Every row comes from one small tree of marks. Brackets hold a mark, then the marks that hang from it, in the order of their numbers. Every link used is in the known rows. Which tree was each row made from?
Known rows
[Q_493 Q_370 Q_856 Q_974]: [ 0.47 -0.09  0.75  1.37 -1.29 -0.33 -2.15 -3.83 -4.54 -0.38 -2.09  0.20
 -2.03  2.82  2.85 -0.02  3.99  0.65  5.06  5.21  0.20]
[Q_607 [Q_493 Q_370 Q_856] Q_834]: [ 0.41 -0.52  0.06  2.24 -1.67 -1.87 -0.58 -3.93 -4.74  2.47 -2.58  0.27
 -0.86  5.89  1.94  1.01  1.93  0.21  4.11  3.83  0.43]
[Q_846 Q_493]: [ 2.06  0.35  0.39  0.82 -1.74 -2.60 -0.72 -2.61 -2.06 -0.04 -2.40 -0.49
 -0.84  2.20  1.67  0.00 -1.37  0.54  1.67  0.48  0.57]
[Q_974 Q_493]: [ 1.12  1.33  0.87 -1.25 -1.06 -3.40 -0.86 -1.61 -1.33 -2.26 -2.43 -0.58
 -2.51  4.26  1.70  0.05 -0.16  0.78 -0.04 -0.40  0.67]
[Q_613 Q_370]: [ 1.78  0.29  0.23  0.19 -0.67 -2.44  0.93 -2.74 -1.52 -0.30 -2.73  0.12
 -1.67  2.22  1.78  0.33 -0.48  0.11  3.59 -0.49  1.32]
[Q_370 Q_613]: [ 1.83  2.28  0.51 -0.76 -0.96 -1.90 -0.62 -3.25 -1.75  0.79 -2.86 -0.87
 -2.45  3.65  2.21 -0.49 -2.21  0.95  0.68  0.79  0.52]
[Q_417 [Q_974 [Q_493 [Q_370 Q_613] Q_856]]]: [ 1.40  1.83  1.69 -1.92 -0.17 -1.55 -3.47 -3.42 -5.19  1.16 -1.77  1.96
 -2.33  6.21  1.69 -0.56  1.44  0.87  4.08  3.09 -1.10]
[Q_607 Q_493]: [ 1.38  0.33 -0.03  0.30 -1.53 -3.07 -0.07 -1.93 -2.63 -0.77 -2.59 -1.27
 -1.70  4.54  1.33  0.76 -1.28  0.47  2.45  0.38  1.09]
[Q_417 Q_553 Q_974]: [ 1.55  0.46  0.73 -0.28 -1.10 -2.47 -1.39 -2.87 -1.04 -0.67 -2.40  1.67
 -0.90  1.66  0.72 -0.48 -0.53  0.83  2.36 -1.09 -0.01]
[Q_846 [Q_493 Q_370 Q_856]]: [ 2.00 -0.22  0.61  1.38 -1.34 -1.86 -1.91 -3.52 -3.79  1.06 -2.14  0.89
 -1.50  3.00  2.51  0.32  1.82  0.36  4.20  4.40 -0.40]
[Q_69 [Q_856 [Q_493 [Q_370 Q_613] Q_974]]]: [ 0.98  1.20  0.91  1.06 -1.73  1.40 -1.65 -4.21 -5.35  1.54 -3.16 -1.74
 -0.55  6.08  3.31 -0.65  2.98  1.80  4.17  2.58 -0.14]
[Q_417 Q_553 [Q_974 Q_493]]: [ 1.12  1.10  1.13 -1.87 -0.92 -3.43 -1.51 -2.15 -1.22 -1.55 -2.18  1.88
 -1.63  3.17  0.51 -0.22 -0.06  1.01  1.26 -2.69 -0.04]
[Q_417 Q_553]: [ 1.51  0.86  0.17 -0.06 -1.24 -3.11  0.11 -2.89  0.49 -0.65 -3.04  0.52
 -2.45  1.40  1.92  0.29 -0.42  0.91  0.40 -1.13  0.52]
[Q_69 [Q_856 Q_493]]: [ 2.14  0.22  1.25  1.50 -1.57 -0.67 -0.84 -2.65 -1.52 -1.94 -3.24 -2.74
  0.04  4.99  2.51 -0.39  1.58  1.39  1.26  1.59  0.32]
[Q_607 [Q_493 Q_370 Q_856 Q_974] Q_834]: [-0.60 -0.74  0.01  2.52 -2.10 -0.52 -0.95 -4.36 -6.45  2.34 -2.31  0.00
 -0.49  5.44  1.98  0.83  3.45  0.51  5.54  3.83  0.79]
[Q_493 Q_856 Q_974]: [ 0.93  0.34  0.97  0.92 -1.23 -0.62 -1.71 -3.61 -2.99 -1.88 -2.12 -1.20
 -1.78  2.54  2.55 -0.18  2.42  0.83  3.26  3.99  0.99]
[Q_493 [Q_370 Q_613] Q_856 [Q_974 [Q_417 Q_553]]]: [ 0.14  1.98  0.01 -0.95 -1.24 -1.19 -1.40 -3.92 -4.53  3.61 -2.45  2.33
 -2.73  2.78  3.61  0.26  3.85  1.07  1.45  2.15 -1.11]
[Q_69 Q_856]: [ 1.41  0.83  1.21  0.01 -0.97 -1.28 -1.03 -2.83 -0.97 -2.26 -3.05 -1.94
 -0.61  4.15  2.86 -0.50  0.02  1.32  1.96  2.13  0.91]
[Q_856 [Q_493 Q_370]]: [ 1.79 -0.45  0.35  1.99 -1.91 -1.32 -0.88 -2.43 -3.17  0.53 -2.86 -0.29
 -1.31  3.86  1.97 -0.03  2.52  0.45  2.39  1.87 -0.56]
[Q_417 Q_553 [Q_974 [Q_493 Q_856]]]: [ 1.52  0.93  1.51 -1.44 -0.44 -3.11 -2.22 -2.85 -1.37 -1.90 -1.91  1.99
 -2.12  3.67  1.00  0.06  1.60  0.97  2.06  0.07 -0.38]

Which tree is each row?
[ 0.59  0.35 -0.08  0.81 -2.53 -1.76 -0.07 -1.87 -2.61  0.65 -2.79  0.05
 -0.71  1.81  2.26  0.23  3.71  0.99 -1.32 -2.03 -0.40] | [Q_856 [Q_493 [Q_974 [Q_417 Q_553]]]]
[ 0.73  0.33  1.31 -1.23 -0.97 -2.22 -2.84 -1.86 -4.47 -0.70 -1.77  1.87
 -1.18  4.83  0.91 -0.65  1.22  0.51  3.78  0.87 -0.67] | [Q_417 [Q_974 [Q_493 Q_370]]]
[ 0.68  2.84  0.35 -2.82 -0.61 -3.45 -1.26 -2.62 -3.07  2.78 -2.57  2.93
 -3.80  4.94  3.31  0.72  2.86  0.99 -0.94  0.51 -1.62] | [Q_974 [Q_417 Q_553] [Q_493 [Q_370 Q_613] Q_856]]
[ 1.02 -0.43  0.59  1.79 -1.77 -0.55 -2.30 -4.07 -5.54  0.91 -1.87  0.50
 -1.05  2.58  2.62  0.18  3.32  0.63  5.68  4.39  0.04] | [Q_846 [Q_493 Q_370 Q_856 Q_974]]
[ 0.75  1.52  0.70  0.22 -0.97  0.15 -2.14 -4.70 -5.13  1.82 -2.31  0.18
 -2.76  4.04  3.20 -0.27  2.40  1.04  4.78  4.80 -0.01] | [Q_493 [Q_370 Q_613] Q_856 Q_974]
[-0.52  0.49 -0.30 -0.38 -2.01 -1.95 -0.77 -2.32 -3.77  1.66 -2.49  2.26
 -1.50  1.46  2.83  0.19  3.75  0.72  1.22 -0.26 -0.61] | [Q_493 Q_370 [Q_974 [Q_417 Q_553]]]
[ 0.17  1.80  0.52 -0.66 -1.22 -0.38 -2.19 -3.45 -6.20  2.95 -2.13  0.87
 -1.96  3.88  3.69 -0.26  3.53  0.75  2.15  4.42 -0.89] | [Q_493 [Q_370 Q_613] Q_856 [Q_974 Q_417]]
[ 0.44  1.75  0.19 -2.49 -1.32 -4.62 -0.11 -0.76 -0.72 -0.49 -2.59  1.47
 -2.46  3.19  2.17  0.55  1.21  0.83 -3.18 -3.14 -0.35] | [Q_974 [Q_417 Q_553] Q_493]
[ 1.01  0.73  1.10 -0.57 -0.66 -2.61 -1.98 -2.53 -3.13 -1.18 -2.18  0.75
 -3.12  4.88  2.59  0.40  3.16  0.60  2.62  3.59 -0.34] | [Q_974 [Q_493 Q_370 Q_856]]
[ 0.70 -0.41  0.98  2.06 -2.07  1.02 -1.65 -3.36 -4.77 -0.64 -2.94 -1.79
  0.19  4.83  3.03 -0.46  4.66  1.48  4.59  2.93  0.06] | [Q_69 [Q_856 [Q_493 Q_370 Q_974]]]
[ 0.69  2.60  0.83 -2.50 -0.60 -2.76 -2.07 -2.18 -4.76  2.23 -2.17  1.50
 -3.06  5.99  3.37  0.21  2.63  0.68 -0.38  2.78 -1.33] | [Q_974 Q_417 [Q_493 [Q_370 Q_613] Q_856]]
[ 2.05  1.14  0.30  1.01 -1.56 -0.92 -0.91 -3.32 -3.81  2.72 -3.09 -0.33
 -2.12  4.74  2.28 -0.19  0.96  0.81  1.95  1.52 -0.81] | [Q_856 [Q_493 [Q_370 Q_613]]]
[ 0.44  0.95  0.86 -1.54 -0.93 -3.09 -2.09 -1.32 -4.24  0.00 -2.02  1.54
 -2.40  5.01  3.12  0.42  4.26  0.30  0.03  3.23 -1.15] | [Q_974 Q_417 [Q_493 Q_370 Q_856]]
[ 1.15  0.01  1.19  1.80 -1.99  0.69 -1.20 -3.14 -3.21 -2.01 -2.97 -3.17
  0.36  4.53  2.72 -0.53  3.04  1.63  2.71  1.60  0.84] | [Q_69 [Q_856 [Q_493 Q_974]]]
[ 0.35  1.63  0.33 -0.22 -1.45 -0.20 -1.48 -3.98 -5.05  2.13 -2.55  0.16
 -2.37  3.63  2.72 -0.51  0.79  1.03  3.99  2.07  0.17] | [Q_493 [Q_370 Q_613] Q_974]
[ 0.04  1.07  0.46 -1.84 -1.41 -3.52 -1.44 -0.53 -3.99  0.31 -2.22  1.45
 -1.98  4.79  2.59  0.16  2.61  0.34 -0.64  0.46 -0.92] | [Q_974 Q_417 [Q_493 Q_370]]
[ 0.89  1.59  0.64 -2.01 -0.85 -4.24 -0.82 -1.54 -0.93 -0.74 -2.36  1.48
 -2.90  3.46  2.67  0.84  2.95  0.80 -2.55 -0.41 -0.62] | [Q_974 [Q_417 Q_553] [Q_493 Q_856]]
[ 1.09  0.31  1.74 -0.88 -0.53 -1.91 -3.48 -2.55 -4.58 -1.03 -1.56  1.93
 -1.63  5.11  1.42 -0.34  2.97  0.51  4.47  3.63 -0.88] | [Q_417 [Q_974 [Q_493 Q_370 Q_856]]]
